What can hang from each mark
R: A
A: E J Y
Y: A F L
E: L
L: J U Y
J: A L
U: L

Each row was made from one small tree. The marks that hang from a mark follow it in brackets, in alphabetical order. Every link used is in the known rows. Write each row's tree.
Known rows
J[A[E Y] L[U]]: [-13.2 -35.6   9.5   9.3  -9.8 -35.9 -13.9  -8.0 -42.1  -6.2 -17.1  20.9
 -13.3  36.3  30.2 -29.9 -24.7   8.0  11.7 -10.0 -26.7 -17.3 -40.9 -16.1
  45.4  16.4]
Y[A[E[L]]]: [-13.1 -34.3  -4.3  -6.2   6.6  -8.1 -36.3 -20.1 -27.4 -34.7  15.6 -27.3
   5.0  31.3   7.9   2.6   3.4  13.8   3.3   2.0 -29.0 -16.0  -0.3 -32.5
  41.3  15.9]
R[A[E[L[U]] J]]: [-18.8 -16.6  15.4  35.5   7.4  11.7 -34.7 -20.0 -13.7 -16.8  19.9 -12.0
 -15.6  58.0  19.2 -14.7  -8.6  12.4  17.0   8.6 -21.0 -32.9   1.2 -31.8
  63.0  15.4]
Y[F L]: [  7.3  19.0  -1.0 -46.4 -16.4 -23.5  -9.0  -8.0 -12.4 -25.5   2.8   3.1
 -12.2  21.0  14.1 -19.1  14.0  24.9 -17.1   2.4 -17.5  -3.4   0.5 -26.2
  24.1  12.1]
L[J[A] U Y]: [ -7.6 -19.1  33.4  33.3 -33.1  -7.1   1.1 -15.6  -9.8  -4.0   5.3  35.7
 -29.2  41.6  13.9 -39.3 -13.5   6.3   4.4 -24.1 -11.6  13.2  -0.4 -12.3
  43.8  21.8]
L[Y[F]]: [ -5.0   1.4   4.6  -3.0 -10.2 -22.7   5.8  -9.0 -12.4 -21.3  -1.2  24.9
 -21.1  20.6  16.4 -32.3  10.6  15.0  -9.1 -11.6  -9.3   8.5  -6.2 -21.5
  27.7  -6.5]
L[J U Y[A]]: [  0.4 -18.6  28.8  12.7 -20.9 -10.9 -16.8 -28.4  -7.7 -19.5  27.0  25.5
 -26.8  37.3  17.4 -29.2   9.1  -5.1  11.1 -21.5  -8.9  13.8  13.4 -15.8
  44.9  38.2]
L[U Y[F]]: [ -4.0  -8.8   7.2   1.6 -19.4 -30.5  11.4 -16.7 -10.2 -12.5  16.0  32.1
 -30.8  28.9  21.6 -36.8   5.8   7.7  -1.6 -20.2 -10.6  19.4 -13.4 -22.0
  33.6  14.2]
J[L]: [  6.2  -4.8  10.9  -2.4 -16.6  -6.6   3.5  12.5 -19.7 -12.7   6.4   3.9
   4.6  18.5  17.7  -9.0 -12.6  15.0 -18.7  12.6  -9.1   5.6  -3.5 -16.7
  10.1  10.8]
U[L[Y]]: [-11.6 -42.1   8.5   9.1   2.5  -8.5   3.0  -8.8 -21.0   3.2  -4.3  -1.7
 -29.0  18.1  -1.0 -11.9  15.6  23.6 -29.6   3.3  -0.8  15.1  -1.2 -28.2
  21.8   5.7]
L[J[A[E Y]] U]: [-13.0 -15.1  29.5  13.6 -21.7 -28.5 -27.4 -20.2 -29.9 -12.7 -24.3  23.7
 -35.9  40.8  29.2 -39.6 -15.5  -0.1  24.7 -16.8 -27.0 -17.3 -23.3  -5.7
  54.8  20.5]
E[L]: [ -4.7 -15.1   0.2  10.5  -9.8   8.6   0.6  -5.8 -19.2 -19.9  12.7 -20.6
  -3.7  17.4   8.6  -0.3  -5.5  12.3 -14.5   6.4 -27.0   3.7   7.1 -26.7
  16.5  12.6]
Y[A[E] F L[J]]: [ 13.0  16.6  13.1 -55.2  -9.5 -23.7 -52.7 -30.7 -17.7 -48.9   3.9   3.6
  -8.7  51.2  24.1 -20.8  18.5  26.6   2.5  -1.2 -10.9 -21.2   6.7 -34.0
  59.2  33.9]
J[A L]: [  2.8 -13.6  12.7   8.8 -27.2  -8.8   4.6  14.4 -28.4  -4.2  -0.2  11.7
   2.7  24.4  19.4 -14.1 -27.5  12.8 -22.4   3.2 -15.1   1.7 -14.2 -14.1
  22.8   2.6]
Y[A[E[L[U]]]]: [-14.1 -45.6   0.2  -1.3  -1.7 -15.2 -28.6 -28.8 -25.5 -29.6  30.4 -20.2
  -8.2  39.6  11.5  -4.4   1.3   3.1  10.9 -11.1 -32.6  -7.5  -6.0 -35.3
  48.7  37.9]
A[E J Y]: [-23.7   7.3   1.7   2.3  16.1 -18.7 -29.9  -3.7 -34.4 -18.4 -23.4   9.2
 -26.9  37.1  20.5 -19.7   7.9  26.9  15.1  13.5 -13.4 -45.6  -8.3   0.1
  49.0 -16.4]
E[L[J]]: [  4.3  -1.5  23.5  11.8 -23.3  21.1  -8.9 -13.5 -10.6 -26.5  12.3 -12.3
  -5.8  27.4  17.2  -7.2 -13.6  10.5 -11.1   8.1 -20.5   7.6  17.4 -29.1
  25.6  23.7]
L[J[A] U Y[F]]: [  5.8  -1.2  25.7  14.1 -42.3 -22.3   2.3 -21.5 -10.3 -12.3   8.7  46.3
 -34.9  44.9  31.2 -50.1 -14.7   3.1   1.5 -31.1 -11.9  15.0  -9.5 -20.8
  54.8  18.4]
U[L[Y[A]]]: [ -8.2 -49.2   1.4   3.1   3.3 -12.3 -12.0 -23.6 -26.3  -8.9   8.4  -8.3
 -26.2  22.3   2.3  -6.9  23.1  14.9 -29.1  -6.9  -1.5   9.3   2.1 -31.6
  31.5  14.9]
L[J U]: [  5.8   4.0  34.4   6.9 -30.5  -7.1  -3.8  -6.5  -6.5 -11.1  14.8  17.5
 -27.8  32.9  21.1 -27.8 -14.3   0.6   5.3  -5.1 -12.8  13.2   8.1  -6.9
  27.8  38.3]
L[J U Y]: [ -5.3 -13.9  33.8  23.4 -23.5  -1.8   0.6 -15.3  -3.6 -11.6  12.0  29.4
 -31.0  36.8  11.7 -34.8   1.8   8.3   9.2 -13.3  -7.1  19.7   8.4 -15.2
  30.5  29.2]
R[A]: [ -4.7   1.6  28.9  20.4  -0.1  -7.0 -16.7  -1.4  -9.1  -6.6  -4.2  -0.6
  -9.9  13.2  12.7 -22.0  -5.9  -2.8  -5.3   5.9 -19.9  -4.1   7.6  -8.2
  23.2  -0.8]
A[E]: [-13.3 -10.7  10.3  -9.3   8.4 -20.0 -19.5   4.3 -23.3 -17.0 -10.1  -0.2
 -10.3  25.7   6.5 -14.7   0.6  25.8   4.3   6.8 -16.9 -14.6  -1.7  -5.7
  32.3   1.0]
L[J[A] U]: [  3.0  -3.3  34.4  18.8 -44.5 -12.0  -3.5  -9.4 -14.2  -4.1   9.6  22.6
 -28.8  38.2  21.7 -31.3 -25.6  -2.5   1.4 -12.5 -20.4   9.8   2.4  -5.4
  40.4  30.2]

Write each row's tree
[  2.1  11.7  -5.3 -30.2  -1.7  -3.2 -32.6 -12.5 -20.6 -25.4  17.6  -8.8
 -12.4  40.4   8.2  -2.4  23.6  25.8 -13.4  10.6  -7.9 -33.0  22.8 -17.9
  43.9  15.0]
Y[A[J] L]
[  8.1  16.9  22.5  -1.0 -23.3 -10.0  -4.2 -14.8  -5.4 -27.1  -4.8  29.2
 -24.4  32.5  26.7 -37.1   4.2  15.6  -4.2  -9.7  -0.7  13.5   4.3 -24.4
  35.5   4.0]
L[J Y[F]]
[ -3.5 -15.8  26.7 -15.7 -22.7 -16.5 -35.1 -14.8 -18.7 -19.5  -2.6  12.3
 -20.3  60.4   8.0 -27.9 -10.0  24.9  11.3  -4.8 -19.2 -16.2  -1.4 -21.8
  54.9  41.7]
Y[L[J[A[E]] U]]
[  0.8 -31.2  -5.3 -12.4  -4.9 -29.6 -12.7 -30.6 -26.0 -20.6  13.0   0.8
 -27.4  22.1  19.5 -18.2  22.3  11.7 -30.8 -11.8  -3.4  11.8  -7.8 -40.7
  41.0   9.6]
U[L[Y[A F]]]
[  3.6  17.1  13.8  24.0  -7.5   3.8 -13.1  -8.9  -9.2 -16.3   7.5  29.4
  -5.2  47.2  36.4 -30.2  -6.8  19.0 -14.0   4.5   8.9 -14.3  -2.9 -39.4
  47.2 -12.7]
R[A[J[L[Y[F]]]]]
[ -1.5 -34.8  18.9  26.2 -20.9  11.3 -13.0 -39.4 -11.0 -30.6  38.0   3.6
 -14.3  40.7  17.1 -17.8   4.4  -2.0   2.4 -20.0 -15.2  15.4  14.4 -39.2
  45.4  43.3]
E[L[J U Y[A]]]
[ -2.6 -24.0  11.3  16.6 -27.9 -27.8   5.5  -6.5 -35.2  -1.6  -7.4  23.2
 -15.6  22.1  32.4 -29.1 -25.8  -3.8  -3.9 -14.3 -29.0   1.0 -39.6 -15.8
  29.2  19.1]
J[A[Y] L[U]]
[-24.6  -9.5  23.1  17.5  22.5 -24.1 -40.5 -16.0 -26.5 -14.3 -36.3   4.0
 -14.2  17.6  18.8 -28.6   4.3   2.8  20.1  -0.2 -27.0 -30.7 -15.0 -12.5
  40.3 -10.8]
R[A[E Y]]
[ -3.8 -19.1  21.1  28.9 -16.8  22.8  -6.3 -16.1  -6.8 -25.4   8.3  -0.8
  -8.7  34.3   8.7 -15.1   0.9  19.9  -5.9  -0.3 -11.6  14.1  16.4 -36.5
  30.8  14.6]
E[L[J Y]]
[  8.9  -1.1  23.1 -27.3 -28.8  -8.8 -28.5 -28.3  -8.5 -27.0  27.6   3.8
 -17.4  41.3  15.7 -17.7  10.1   3.5   1.3  -9.8 -14.3   3.8  16.3 -24.4
  38.7  59.4]
Y[A L[J U]]
[ -3.6 -32.3  15.9  18.4 -15.2  -6.4  13.2   0.0 -15.7  -5.4  18.3  25.0
  -9.2  33.7  13.5 -23.6  -5.6  14.1  -3.8  -5.0  -3.9  16.0 -12.0 -28.2
  21.1  24.2]
J[L[U Y]]
[  1.1 -17.8  26.7  26.3 -44.4   9.3   1.8 -18.8 -14.5 -12.3  20.6  -0.1
 -15.5  41.6  22.6 -19.0 -30.1  -2.0  -5.4 -12.8 -31.9  12.5   1.1 -24.6
  43.3  37.4]
E[L[J[A] U]]
[-10.4 -41.6  -5.4 -19.1  12.6 -37.8 -29.2 -29.3 -29.9 -26.7   0.0  -2.6
 -25.3  37.4  17.4 -19.7  23.3  24.9 -13.6  -9.7   0.8  -6.0 -14.2 -43.1
  58.2   7.3]
U[L[Y[A[E] F]]]
[-14.6 -19.5   1.2  13.2  -3.3   6.8 -17.3 -11.5 -20.3 -19.2  25.4  -6.3
 -17.1  59.0  15.9  -5.8  -7.8  28.1  11.1   8.1 -18.3 -26.7  -0.2 -26.1
  53.5  20.3]
A[E[L[U]] J]
[ -2.4  21.2  -8.2 -25.7   1.4 -29.4 -38.1 -14.0 -24.8 -32.5  12.6   9.6
 -16.7  49.4  34.4 -18.9  11.4  21.3   4.5   4.2  -5.1 -39.6   1.7 -18.3
  66.8  -4.2]
Y[A[E J] F]
[ -5.7  -2.8  29.2   6.2 -17.6 -11.2 -27.8  -0.3 -23.6 -18.1 -21.1  14.0
 -16.4  44.9  14.8 -26.7 -19.5  19.0   6.0   1.5 -16.7 -16.5   2.4  -3.5
  51.0   6.9]
L[J[A[E]]]
[ 12.0  16.8  -9.4 -42.1 -20.7 -27.4 -21.3 -26.0 -13.2 -27.8  39.1  11.0
 -26.8  50.4  30.2 -15.1  14.8  16.6  -5.2  -3.7 -10.6 -22.0   4.2 -31.4
  54.7  31.5]
Y[A[J] F L[U]]
[  0.6  -6.7  23.8  10.9 -12.1  -2.5 -23.6 -21.6 -10.0 -27.5   8.7  15.2
 -14.5  27.9  13.1 -26.2  12.7   5.7  -2.3 -12.6  -4.4   2.2  19.6 -16.6
  41.8  16.7]
L[J Y[A]]
[ -3.8 -16.9  21.5  31.5 -36.4  -3.1  -5.5 -28.8 -26.3 -17.6   0.9   5.4
 -26.0  30.4  29.0 -23.5 -25.1  -9.4   4.0 -18.1 -39.2   4.3 -15.6 -25.4
  41.9  29.6]
E[L[J[A[Y]] U]]
[  0.6   7.6  41.8   3.4 -10.2  -5.5 -33.2 -34.0  -9.4 -14.9 -12.4   9.5
 -26.0  30.9  20.1 -32.9   4.2  -6.6  12.2  -4.7 -24.4  -9.9  -3.1 -23.1
  38.5  39.6]
R[A[Y[L[J U]]]]
[ -2.5  20.5  -6.1 -14.3   0.3 -24.2 -26.9  -3.8 -35.3 -30.2 -17.7  21.5
 -12.8  47.2  48.6 -27.2  -8.8  30.5   3.5  12.8  -5.7 -37.5 -31.1 -26.7
  51.9 -11.2]
A[E J[L] Y[F]]
[  5.0  16.2  21.2  28.6  -5.4  13.4 -18.9  11.0 -12.2  -6.9   9.4   8.7
  -0.7  39.0  29.5 -13.7 -17.6  10.6 -14.5  23.6  -0.6 -22.2   7.6 -20.3
  33.7  -0.9]
R[A[J[L]]]
[ -5.6 -21.9  25.5  10.5 -19.8   6.4 -24.4 -22.1 -11.9 -26.8  18.8  -6.1
 -13.9  50.7  19.4 -16.4 -14.6  15.0  12.4   0.5 -22.2  -1.1   1.4 -32.8
  45.6  43.0]
A[E[L[J U]]]
[-23.2 -56.2   5.9  24.4   3.9  -3.1  -8.5 -20.8 -17.9 -20.8  14.7   0.8
 -12.6  44.9   1.6 -14.4   5.3  23.1  13.7 -10.6 -22.4   0.0  -9.4 -34.7
  44.6  22.7]
A[E[L[U Y]]]
[  5.6   6.6  24.2 -14.9 -30.0  -1.5 -19.6  -6.2 -14.1 -16.8  -9.6   2.8
 -15.1  34.7   6.5 -16.9  -6.7  21.1 -14.5   0.8 -17.4  -6.8  13.9 -14.3
  36.6  21.6]
Y[L[J[A]]]
[ -9.7 -52.1   9.1   4.0   1.0 -22.3 -23.0 -16.6 -23.5 -21.6  21.5  21.4
  -2.0  49.1  18.1 -19.1   5.9  15.7  12.0 -12.7  -3.9  -3.2 -14.7 -34.4
  49.4  29.5]
J[L[U Y[A[E]]]]
[  9.3   3.3  26.9 -20.3 -29.7  -2.7 -12.5 -16.3  -4.4 -19.4  14.5   6.1
 -23.7  43.4   9.0 -22.3   2.8  17.8  -1.7   3.9 -15.6   4.3  12.9 -18.9
  27.6  52.7]
Y[L[J U]]
[ -0.3  -1.7  -1.5 -27.0 -27.0 -45.8  -5.9 -27.7 -30.2 -15.1 -10.0  20.9
 -33.8  26.8  25.5 -34.3   1.4   6.0  -2.6 -25.2 -35.0  -9.7 -32.1 -28.6
  41.6  18.2]
J[A[Y[F L[U]]]]
[ 10.8   1.5  -5.4 -47.3 -20.8 -37.2 -17.9 -29.8 -14.3 -29.4  32.1   4.8
 -19.6  31.3  23.5 -21.9  15.4   9.1  -7.1 -16.3 -25.4   0.9  -4.2 -33.1
  40.8  44.2]
Y[A F L[U]]
[ -4.0 -27.4  26.4  31.0 -24.0  17.9   1.7 -28.4  -3.6 -21.2  24.4   9.0
 -20.5  41.8  11.9 -23.1  -4.5   8.0   4.1 -12.7 -15.8  21.9  10.8 -36.1
  33.6  36.6]
E[L[J U Y]]
[-11.3 -27.7  23.8   5.2  -5.0 -19.6 -35.1 -19.2 -43.2 -11.7 -41.0  -1.8
 -35.0  37.7  20.4 -22.9  -8.3  16.1  -5.9   3.9 -15.6 -15.3 -21.9 -17.6
  53.3   9.7]
U[L[J[A[E Y]]]]
[ -8.7 -18.4   6.2  -7.5 -16.7 -31.8  -6.6 -17.4 -31.4  -4.8 -15.7  10.3
 -30.8  25.1  11.1 -25.1   4.0   7.7   1.1 -16.0 -35.9 -11.7 -23.5 -17.8
  32.3  25.2]
J[A[Y[L[U]]]]
[-26.4 -61.9   3.6  30.3  -5.3  -7.4 -10.7 -20.0 -25.8 -14.4   2.6   5.8
 -14.6  47.8   2.7 -17.9  -6.9  18.2  10.7 -19.5 -31.9  -5.3 -18.1 -34.7
  51.0  16.6]
J[A[E[L[U Y]]]]
[ -5.1   3.2  20.1  17.1  10.1   8.1 -39.1   6.8 -18.5 -15.7  -3.2   4.9
   3.8  53.7  24.3 -14.9 -16.8  23.5   2.2  25.2   2.7 -38.0   1.6 -21.9
  50.0  -5.2]
R[A[E J[L]]]
[-16.1  12.1  14.6  -1.5  16.3 -38.5 -40.5 -22.3 -27.5 -21.8 -31.9  10.9
 -19.3  20.6  34.4 -37.5   1.1   0.0  15.9  -7.1 -23.8 -26.3 -24.8 -20.7
  51.7 -14.1]
R[A[E Y[F]]]
[  4.0   7.5  25.4   6.6 -31.8 -17.6   0.9 -25.6  -2.0 -20.1  16.6  42.4
 -33.6  38.6  30.4 -45.8  -1.3   6.0   5.7 -20.0  -5.1  22.9   1.2 -24.9
  42.1  26.0]
L[J U Y[F]]
[-15.5  -7.6  32.1  32.9   9.2   8.5 -48.8 -31.4 -19.8 -30.2 -24.4 -13.3
  -6.0  33.5  26.1 -18.2  -9.2   0.0  20.4   4.3 -31.6 -22.0  -6.1 -33.1
  50.5   9.5]
R[A[E[L[J]] Y]]
[  3.2  16.5  21.9   4.6 -42.1 -36.5  -7.6 -25.6 -25.0 -16.2  -6.3  35.8
 -41.6  26.7  46.6 -48.6 -17.9 -11.9   4.1 -26.6 -28.8   3.0 -24.3 -15.2
  49.4  19.5]
L[J[A[Y[F]]] U]
[  5.4  10.5  19.8  11.0 -34.1 -16.0  -5.5 -15.6 -14.4 -19.1 -10.1  36.3
 -26.1  34.4  27.4 -40.9  -9.3  13.8 -10.2 -20.7  -7.0   7.3   0.6 -21.0
  49.4  -2.3]
L[J[A] Y[F]]
[-10.7 -50.4  -1.0  21.1  -9.7  -1.7  -5.1 -35.0 -17.2 -22.7  38.3  -2.2
 -10.3  31.7   8.0  -8.3  12.5   0.6   0.9 -24.9 -26.5  12.0   2.2 -40.1
  39.3  32.4]
E[L[U Y[A]]]
[ 17.6  15.9  21.2 -25.1 -48.7 -21.6 -11.5 -20.0 -12.6 -22.1   8.6  23.3
 -25.2  47.1  28.2 -34.8 -12.3   8.8  -8.1 -15.6 -19.2   2.8  -6.0 -28.0
  48.0  40.2]
Y[F L[J[A] U]]
[ -7.0 -35.5  13.4   6.2 -18.0 -27.6 -10.3   5.4 -30.0  -7.2   4.8  16.9
  -6.0  47.6  23.5 -19.2 -31.2  14.2   3.6  -3.7 -14.7  -6.6 -25.1 -18.3
  42.2  22.8]
J[A[E] L[U]]
[ -4.5 -24.4   0.6  -4.5  -6.6 -21.4   4.5 -13.6 -19.6  -9.5  -3.0   7.0
 -30.5  23.9  14.8 -22.4  14.8  20.6 -31.0  -5.0   0.6  17.4 -10.7 -37.3
  32.5   4.5]
U[L[Y[F]]]
[  0.5  24.1  -7.8 -30.2 -17.0 -28.5 -12.5 -25.9 -21.3 -21.5   3.9  18.7
 -39.6  39.6  31.6 -28.8  16.3  19.1   1.4  -5.7 -17.1 -25.0 -13.9 -29.7
  46.7  17.7]
A[J Y[F L[U]]]
[  5.9  31.0  -7.2 -17.4 -14.7 -21.4 -17.3 -12.4 -20.5 -27.6  23.6  12.9
 -22.2  34.8  36.3 -18.5   7.1  12.7 -10.5  -1.0  -4.1 -22.9   8.8 -15.8
  50.8  -3.6]
Y[A[J] F]
[ -7.6  17.4  -5.0 -18.6   2.4  -6.3 -22.5  -6.0 -25.5 -18.6 -16.4   2.3
 -26.2  30.5  12.6 -11.0  20.1  32.1  -6.9  13.0 -15.4 -38.4   1.2 -13.2
  33.5   1.2]
A[J Y[L]]
[ -7.2  -9.3   7.1 -20.8  -6.7 -27.5  -8.2 -19.4 -21.8 -13.5  -4.9   5.3
 -28.4  19.6  12.7 -21.8  16.7  11.7   3.6  -5.9 -31.2 -10.8 -16.3 -19.3
  22.4  30.9]
A[Y[L[U]]]
[  1.9  23.5  14.8 -45.4  -7.1 -29.1 -43.3 -26.5 -23.4 -42.9 -29.9  10.9
 -18.7  39.6  28.2 -31.9  13.2  26.9   8.0   6.0 -16.4 -26.5 -12.3 -28.0
  48.2  15.5]
A[E Y[F L[J]]]
[  2.7 -10.7  28.3  16.8 -34.3  14.0  -0.9 -19.6  -6.9 -21.7  30.1  -4.8
 -16.2  37.2  21.2 -14.4 -18.9   1.3  -1.2  -0.3 -26.1  16.8   8.8 -29.5
  29.2  44.8]
E[L[J U]]
[ -8.1 -19.0  42.3  31.8  -8.0  11.3 -36.6 -26.6  -8.4 -22.9  13.8  -8.4
  -9.8  53.9  21.9 -21.3 -19.8  -2.0  21.9  -0.1 -24.2  -6.4   3.5 -34.5
  51.2  37.5]
R[A[E[L[J U]]]]
[  5.4  -8.1  21.7   0.5 -20.2 -10.7  -4.0 -22.9 -16.4 -18.0  -1.5  11.9
 -35.5  35.4  22.3 -28.8   6.7  20.9 -27.7  -0.1   8.8  22.0   2.2 -38.0
  40.0  15.0]
U[L[J Y[F]]]
[  6.2  15.7   0.4   4.9 -16.9  -3.5   1.1  -0.1 -14.5 -19.0  11.1  32.7
  -9.6  45.0  33.0 -25.3  -2.4  30.5 -19.4   5.3  11.8  -8.3  -5.8 -34.9
  39.4  -9.1]
A[J[L[Y[F]]]]
